Each row was made from one small tree. The marks that hang from a mark follow it in brackets, in alphabetical order. Every link used is in the known rows. Write each row's tree.
Known rows:
peve{basolur{nulu}}: [-1.13  1.52  2.46 -0.82 -2.75  0.73  2.48 -1.68  2.11 -3.47  3.96 -3.79
 -0.07 -1.96  1.13  1.73  1.49  1.19  3.45 -2.21 -0.48 -1.15  3.17 -0.99
  0.46 -2.40  2.08  0.53  0.66  0.76]
basolur{gasa{pege{gorekur}} nulu{bizim} peve}: [-1.38  1.06  0.59 -2.57 -2.67 -0.62  0.57  1.09  2.66 -4.99  1.80 -5.19
  4.16 -4.10  0.57 -1.40  3.80 -1.15  2.37 -2.39  4.51 -1.18  2.17  0.20
  0.58 -4.98  4.37  0.22  1.76  0.23]
nulu{basolur}: [-0.72  1.49  2.11 -1.21 -1.86  1.59 -0.36  0.08  2.52 -1.57  3.91 -2.39
  3.24 -0.83  2.88  2.30  2.69  1.94  1.65 -0.96 -0.65 -1.89  2.98  0.10
 -1.69 -1.34  0.94 -0.04  0.76  0.95]
basolur{gasa{pege} peve}: [-1.30  2.94 -0.45 -2.14 -1.91  0.14  0.10 -0.33  2.68 -3.40  1.67 -4.14
  3.34 -4.09  2.47 -1.72  4.68 -1.32  1.30 -1.42  1.76 -1.21  1.11  1.07
 -0.45 -4.51  1.90  0.01  1.64  1.43]
bizim{nulu{basolur}}: [-0.09  1.83  2.46 -0.06 -1.90  2.00  0.19  0.23  2.26 -3.08  2.91 -2.68
  3.79 -1.36  1.25  2.14  1.09  2.68  3.11 -1.20 -0.99 -1.98  3.09 -0.23
 -1.50 -3.84 -0.53  0.04  1.42  1.65]
gufi{mefani}: [-0.32  1.80  2.33 -2.00 -1.37  1.65  0.14 -1.78  1.22 -3.54  1.42 -2.58
  0.10 -2.50  0.78  2.36  4.41  0.05  2.63 -2.11 -0.30 -1.81  2.50 -1.07
 -1.02 -2.63  2.53  0.96  0.25  0.99]
nulu{basolur bizim}: [-1.05  0.44  3.00 -0.65 -2.09  1.72 -2.03  0.67  1.50 -3.06  3.16 -2.22
  3.38 -0.40  3.54  2.56  2.95  1.99  1.67 -1.26  0.49 -2.55  3.89  0.38
 -0.89 -0.55  1.94  0.20  0.73  0.72]
gasa{basolur{nulu peve{bizim}} pege{gorekur}}: [-3.05  4.04  0.26 -1.51 -2.40  0.18  1.91 -0.58  1.42 -3.93  4.22 -2.96
  5.23 -2.82  2.44 -2.98  2.50  1.52  1.59 -2.72  0.35 -1.10  3.04  0.48
  1.69 -4.62  0.59 -1.15  1.51  0.76]
nulu{bizim}: [-1.01  0.27  2.37 -1.50 -1.96  1.37 -1.02  0.39  0.23 -3.87  2.06 -2.54
  0.73 -1.56  2.13  2.56  2.86  0.40  2.72 -1.84 -0.16 -2.47  3.12  0.53
  0.05 -1.92  2.40  1.16  0.46  0.58]
basolur{gasa{pege} nulu{bizim} peve}: [-1.97  0.77  0.76 -2.73 -2.88 -0.61  0.18  0.32  2.38 -4.43  1.20 -5.15
  3.20 -4.36  0.50 -1.31  4.55 -1.44  2.71 -2.30  4.82 -1.54  2.02  0.07
  0.81 -4.94  4.03  0.19  1.71  0.87]
nulu{basolur{gasa{pege{gufi{mefani}}} peve}}: [-1.43  3.25  1.15 -0.76 -1.69  1.24 -0.41 -0.07  4.11 -2.90  2.55 -3.89
  4.24 -3.13  2.15 -1.65  5.84  0.44  0.43 -0.99  2.54 -1.54  2.11 -0.03
 -1.74 -1.45  2.66 -0.46  1.36  1.46]
basolur{peve}: [-1.00  2.60  0.48 -2.07 -1.75  0.78  0.17 -0.72  2.36 -2.45  2.66 -3.06
  1.53 -4.18  1.29  0.66  2.08 -1.00  2.69 -0.76 -1.77 -1.36  2.12  0.11
 -0.97 -5.06  2.97  0.87  1.35  1.26]
pege{gasa{basolur{nulu peve}} gufi{mefani}}: [-2.50  2.82  1.94  0.63 -1.96  1.63  3.11  0.71  2.73 -4.20  3.01 -3.45
  0.71 -3.91 -1.73 -3.98  5.17 -1.44  3.43 -1.56  1.42 -1.68  2.44 -1.76
  0.83 -2.42  3.77  1.04  0.63  2.52]
pege{gasa{basolur{nulu{bizim}}} gorekur gufi{mefani}}: [-1.51  1.86  2.71  1.13 -1.75  2.00  3.20  2.54  1.82 -5.61  3.53 -3.13
  1.69 -1.89 -1.16 -2.72  4.47 -0.19  2.89 -2.43  2.19 -1.74  3.23 -1.30
  0.98 -0.78  3.95  1.28  0.13  1.12]
gorekur{basolur{gasa nulu}}: [-0.40 -0.40  1.87 -3.00 -2.68  0.12  1.93  0.42  2.29 -1.28  1.37 -4.01
  1.20 -2.79 -1.17  2.73  2.73 -0.73  2.69 -1.66  3.12 -1.28  1.78 -0.42
 -0.45 -4.39  3.88  1.72  1.41  0.87]
pege{gasa gorekur gufi{mefani}}: [-0.30  1.47  1.92  0.59 -0.91  2.55  2.99  2.67  2.25 -5.01  2.74 -2.71
  1.52 -2.15 -1.10 -1.18  4.30 -0.78  2.34 -1.58 -1.85 -1.53  2.19 -1.22
 -1.00 -0.13  4.60  1.50  0.14  0.99]
gorekur{basolur{peve}}: [-0.58  1.43  1.17 -2.03 -1.89  0.70 -0.15 -0.64  2.30 -1.45  1.80 -2.46
  2.12 -4.00  1.04  2.00  1.30 -1.08  2.05 -0.70 -2.23 -1.42  2.08 -0.13
 -1.46 -4.90  3.66  1.45  1.41  1.49]
gasa{basolur pege}: [-2.28  3.60  1.06 -0.78 -1.96  0.79 -0.11 -0.81  0.51 -3.94  4.08 -2.18
  3.26 -1.39  4.93 -1.95  4.16  1.41  1.47 -2.84 -0.34 -2.36  2.56  1.64
  0.78 -1.61 -2.74 -0.99 -0.03  1.50]
pege{gasa gorekur{basolur} gufi{mefani}}: [ 0.00  0.82  2.31  0.58 -0.97  2.45  2.60  2.70  2.42 -4.23  2.04 -2.26
  2.22 -2.47 -1.42 -0.46  3.54 -1.06  1.80 -1.38 -2.46 -1.50  2.22 -1.47
 -1.46 -0.43  5.34  1.96  0.34  1.19]
nulu{basolur{gasa{pege{gorekur}} peve} bizim}: [-1.10  1.82  1.35 -0.56 -2.07  0.84 -2.23  1.01  2.92 -4.16  2.58 -3.42
  6.23 -1.92  4.55 -0.56  4.02  0.90  0.17 -1.22  3.23 -1.74  3.10  0.97
 -0.78 -2.12  2.57 -0.42  1.69  0.73]

Write each row's tree:
[-1.47  2.14  1.48 -0.03 -1.94  1.19 -1.50  1.85  3.33 -4.16  2.90 -3.83
  5.40 -2.13  3.33 -1.32  4.56  0.98  0.22 -1.07  3.21 -1.86  3.01  1.05
 -1.02 -0.81  3.27 -0.21  1.45  0.67] -> nulu{basolur{gasa{pege{gorekur gufi}} peve} bizim}
[-1.48  0.82  3.08 -0.46 -2.90  0.80  1.44 -1.34  1.45 -4.35  3.49 -3.66
 -0.07 -1.63  1.54  1.79  1.65  1.26  3.39 -2.37  0.40 -1.54  3.70 -0.79
  0.89 -1.93  2.65  0.70  0.57  0.66] -> peve{basolur{nulu{bizim}}}
[-0.97 -0.08  1.66 -2.62 -2.82 -0.10  0.44  0.17  2.63 -2.17  0.70 -4.21
  1.98 -4.18 -0.75  1.62  2.58 -1.65  2.65 -1.24  3.80 -1.29  2.23 -0.43
 -0.03 -5.70  5.59  1.83  2.04  1.13] -> gorekur{basolur{gasa nulu{bizim} peve}}
[-1.75  0.17  1.55 -2.03 -2.63 -0.11  0.44  1.00  2.68 -3.05  0.87 -4.46
  2.59 -4.55 -0.87 -0.44  3.67 -1.36  2.10 -1.76  2.80 -1.75  1.94 -0.08
 -0.19 -3.47  5.25  1.15  1.52  1.13] -> gorekur{basolur{gasa{pege{gufi}} nulu{bizim} peve}}
[-1.61  2.45  0.88 -0.32 -1.30  1.52  1.43  1.44  1.84 -4.06  2.43 -2.71
  4.51 -3.14  0.15 -1.06  1.74  1.63  1.05 -1.86 -3.99 -1.69  2.22  0.53
 -0.80 -1.94  2.51  0.03  1.23  0.80] -> gasa{pege{gorekur{basolur{peve{bizim{nulu}}}} gufi}}
[-2.46  3.18  1.54  1.41 -2.30  2.30  3.21 -1.28  1.25 -4.90  1.99 -3.58
  2.06 -0.95  1.23 -0.65  2.89  3.40  1.14 -1.85 -0.07 -1.00  2.64  0.36
  1.49 -1.96  0.62 -0.32  2.31  1.58] -> peve{basolur{gasa{pege{gufi}}} bizim{nulu}}
[-1.88  2.74  2.14  0.83 -2.31  2.48  2.73 -2.48  0.55 -4.14  2.52 -2.36
  1.44 -0.69  1.61  1.93  0.31  3.66  2.22 -1.49 -2.94 -0.98  3.50 -0.50
  1.25 -3.73  0.49  0.21  2.34  1.57] -> peve{basolur bizim{nulu}}
[-0.74  1.49  1.42 -1.28 -1.66  0.73  2.95  2.31  3.54 -1.94  3.42 -3.93
  1.68 -4.16 -2.85  0.56  1.25 -0.30  2.47 -1.12 -1.06 -1.09  2.30 -0.48
 -1.50 -2.60  6.12  1.89  0.89 -0.04] -> pege{gorekur{basolur{nulu peve}} gufi}
[ 0.44  0.31  1.54 -2.52 -2.20  0.32  2.37  1.42  2.40 -2.12  2.38 -3.74
  2.70 -2.23 -0.58  2.59  1.65 -0.25  2.14 -1.78  1.76 -0.82  2.14 -0.11
 -0.91 -4.23  3.94  1.65  1.25 -0.03] -> pege{gorekur{basolur{gasa nulu}}}
[-1.29  1.59  0.90 -1.50 -1.90  0.97  3.88  2.26  3.36 -1.51  2.48 -4.38
  1.89 -3.70 -3.57  0.28  2.19 -0.07  1.53 -0.93  1.31 -0.54  2.02 -0.25
 -0.56 -3.13  6.84  1.93  1.96 -0.07] -> pege{gorekur{basolur{gasa nulu peve{bizim}}} gufi}
[-3.79  5.14  0.48  0.59 -1.77  1.57  1.37 -0.40  1.41 -3.95  3.44 -2.74
  3.57 -3.20  1.78 -4.21  3.61  2.16  1.36 -1.91 -0.90 -1.95  2.61  1.27
  1.40 -2.68 -0.58 -0.86  1.40  2.02] -> gasa{basolur{peve{bizim{nulu}}} pege{gufi}}
[ 0.20  2.17  1.75  0.10 -1.90  1.55  0.45  1.13  2.64 -4.15  2.70 -3.37
  5.77 -1.03  2.20  0.61  2.15  2.57  1.89 -1.65  1.25 -1.59  2.55  0.47
 -1.38 -3.57 -0.79 -0.44  1.68  1.21] -> bizim{nulu{basolur{gasa{pege{gorekur}}}}}
[-3.13  3.51  0.89 -1.82 -2.73  0.55  2.44 -1.53  1.57 -2.01  3.63 -3.14
  1.80 -3.12  0.48 -0.92  2.26  0.83  2.88 -1.59  1.74 -1.10  3.06 -0.14
  1.95 -5.93  1.73  0.24  1.94  1.40] -> gasa{basolur{nulu peve{bizim}}}
[-0.33  0.76  1.71 -1.39 -1.85  0.94  3.72  2.97  3.22 -1.80  2.94 -4.47
  1.08 -2.71 -3.11  1.11  2.59  0.00  2.06 -1.54  2.00 -1.05  1.89  0.00
 -1.13 -1.67  5.51  2.11  0.81 -0.25] -> pege{gorekur{basolur{gasa nulu}} gufi}
[-0.19  2.48  1.84  0.63 -1.69  1.83  1.12  1.92  3.01 -3.92  2.92 -3.76
  4.95 -1.36  0.88 -0.19  2.57  2.75  1.86 -1.51  1.20 -1.69  2.46  0.50
 -1.47 -2.33  0.05 -0.20  1.43  1.21] -> bizim{nulu{basolur{gasa{pege{gorekur gufi}}}}}
[-2.12  3.96  0.48 -1.42 -2.31 -0.28  1.25 -0.19  2.20 -4.20  4.64 -3.42
  4.91 -3.33  2.86 -3.21  2.48  0.55  2.20 -2.87  0.79 -1.38  2.79  0.59
  0.86 -4.39  0.01 -0.92  0.75  0.85] -> gasa{basolur{nulu peve} pege{gorekur}}
[-1.66  2.65  0.64 -1.47 -2.17  1.42  0.47 -0.50  3.21 -1.03  2.54 -3.20
  4.23 -1.96  2.08  0.68  3.60  1.27  0.43 -0.06  2.23 -0.86  2.53  0.15
 -0.69 -3.88  2.83  0.02  2.76  1.29] -> nulu{basolur{gasa peve{bizim}}}
[-1.44  0.66  1.12 -2.76 -2.96 -0.35  1.03  0.32  2.66 -3.35  1.25 -5.34
  1.40 -4.37 -0.99  0.22  3.68 -1.72  3.43 -1.53  5.71 -1.17  2.21 -0.30
  0.80 -6.09  5.20  1.37  2.10  0.74] -> basolur{gasa nulu{bizim} peve}
[-1.51  0.52  1.13 -0.22 -1.80  1.56  4.15  3.31  2.87 -2.95  2.87 -2.96
  3.24 -3.43 -2.81 -1.17  1.48 -0.92  2.32 -0.69 -2.56 -0.89  2.29 -1.38
 -0.24 -2.69  6.77  1.72  1.71  1.09] -> pege{gasa gorekur{basolur{nulu peve{bizim}}} gufi}
[-1.08  1.19  1.36 -2.23 -2.10  0.27  2.96  1.40  2.70 -3.99  2.14 -5.33
  1.97 -2.98 -1.81 -0.99  5.64 -0.08  2.34 -3.05  4.49 -1.29  1.65 -0.39
 -0.18 -1.72  3.76  0.35  0.58 -0.01] -> basolur{gasa{pege{gorekur gufi{mefani}}} nulu}
[-3.75  3.42  1.44 -0.39 -2.44  0.29  0.64  0.44  1.80 -4.43  3.95 -3.92
  2.51 -3.83  1.44 -4.15  4.38  0.58  2.53 -2.73  2.03 -2.44  2.94  0.84
  1.56 -1.62  1.36 -0.50  0.33  1.30] -> gasa{basolur{nulu{bizim} peve} pege{gufi}}
[-0.80  1.57  1.36 -0.25 -2.23  1.04  3.26  2.02  1.56 -4.13  4.50 -2.54
  3.74 -1.22  1.55 -1.43  1.99 -0.24  3.10 -2.07  0.14 -1.19  2.83 -0.49
  0.90 -3.74  1.07  0.63  0.76  1.28] -> pege{gasa{basolur{nulu}} gorekur}
[-2.28  1.98 -0.44 -3.12 -2.62 -0.22  2.68  0.07  2.57 -3.38  1.82 -4.67
  4.52 -3.80 -0.48 -1.27  3.49 -0.14  1.63 -1.93  2.87 -0.32  1.81 -0.07
  0.94 -5.97  4.37 -0.25  2.75  0.42] -> basolur{gasa{pege{gorekur}} nulu peve{bizim}}
[-0.85  0.51  2.54 -0.77 -2.32  1.48 -1.49  0.94  2.02 -2.86  2.41 -3.20
  3.30 -0.37  3.38  2.04  4.34  1.36  1.09 -1.14  4.16 -2.16  3.25  0.81
 -0.59 -1.06  2.14  0.48  1.28  0.79] -> nulu{basolur{gasa} bizim}
[-3.10  2.87  1.25 -1.29 -2.70 -0.19 -0.38 -0.80  1.29 -4.64  3.61 -3.35
  3.79 -3.40  3.43 -3.03  3.59  0.43  2.56 -2.95  1.91 -2.24  3.13  0.65
  1.66 -3.83  0.09 -0.86  0.74  1.47] -> gasa{basolur{nulu{bizim} peve} pege}
[-1.17  1.23  2.22 -0.32 -2.90  0.27  1.60 -0.49  1.84 -5.61  3.12 -4.58
  2.16 -1.41  2.60  0.08  3.17  1.04  2.01 -2.97  3.12 -1.13  3.08  0.06
  1.07 -1.69  2.25  0.07  0.86  0.23] -> peve{basolur{gasa{pege{gorekur}} nulu{bizim}}}
[-0.34  1.52  1.71  0.52 -1.01  2.15  2.26  2.27  3.21 -4.20  1.90 -2.55
  2.68 -3.85 -1.45 -1.50  3.21 -1.86  1.78 -0.88 -2.63 -1.18  2.12 -1.65
 -1.59 -1.81  6.26  1.96  0.93  1.54] -> pege{gasa gorekur{basolur{peve}} gufi{mefani}}
[-3.66  4.39  0.35 -0.68 -2.07  0.57  3.01  0.59  2.02 -3.60  4.66 -3.53
  4.00 -3.21  0.45 -4.13  3.20  1.69  1.48 -2.49  0.42 -1.30  2.83  0.69
  1.55 -2.51  1.73 -0.78  1.19  0.66] -> gasa{basolur{nulu peve{bizim}} pege{gorekur gufi}}
[-3.27  2.06  1.51 -0.45 -2.84  1.21  4.07 -1.27  1.65 -3.64  2.85 -4.30
  1.02 -1.35  0.10 -0.55  3.89  2.32  1.28 -2.32  1.59 -0.79  2.67 -0.17
  2.02 -1.12  2.94 -0.26  1.87  0.70] -> peve{basolur{gasa{pege{gufi}} nulu} bizim}
[ 0.02 -0.03  1.10 -1.26 -2.10  0.66  2.30  2.13  2.69 -3.64  2.76 -2.60
  4.64 -3.32 -0.12 -0.02  0.55 -1.93  2.84 -1.09 -2.27 -0.85  2.25 -1.42
 -0.77 -5.13  4.81  1.41  1.59  1.40] -> pege{gasa gorekur{basolur{nulu peve}}}
[-1.55  3.88  0.84 -0.55 -1.67  0.81  0.41  0.07  0.87 -4.36  4.65 -2.20
  4.49 -1.05  5.20 -1.99  3.23  1.70  1.01 -3.00 -0.61 -1.88  2.69  1.73
  0.37 -1.66 -2.30 -0.86 -0.02  0.71] -> gasa{basolur pege{gorekur}}
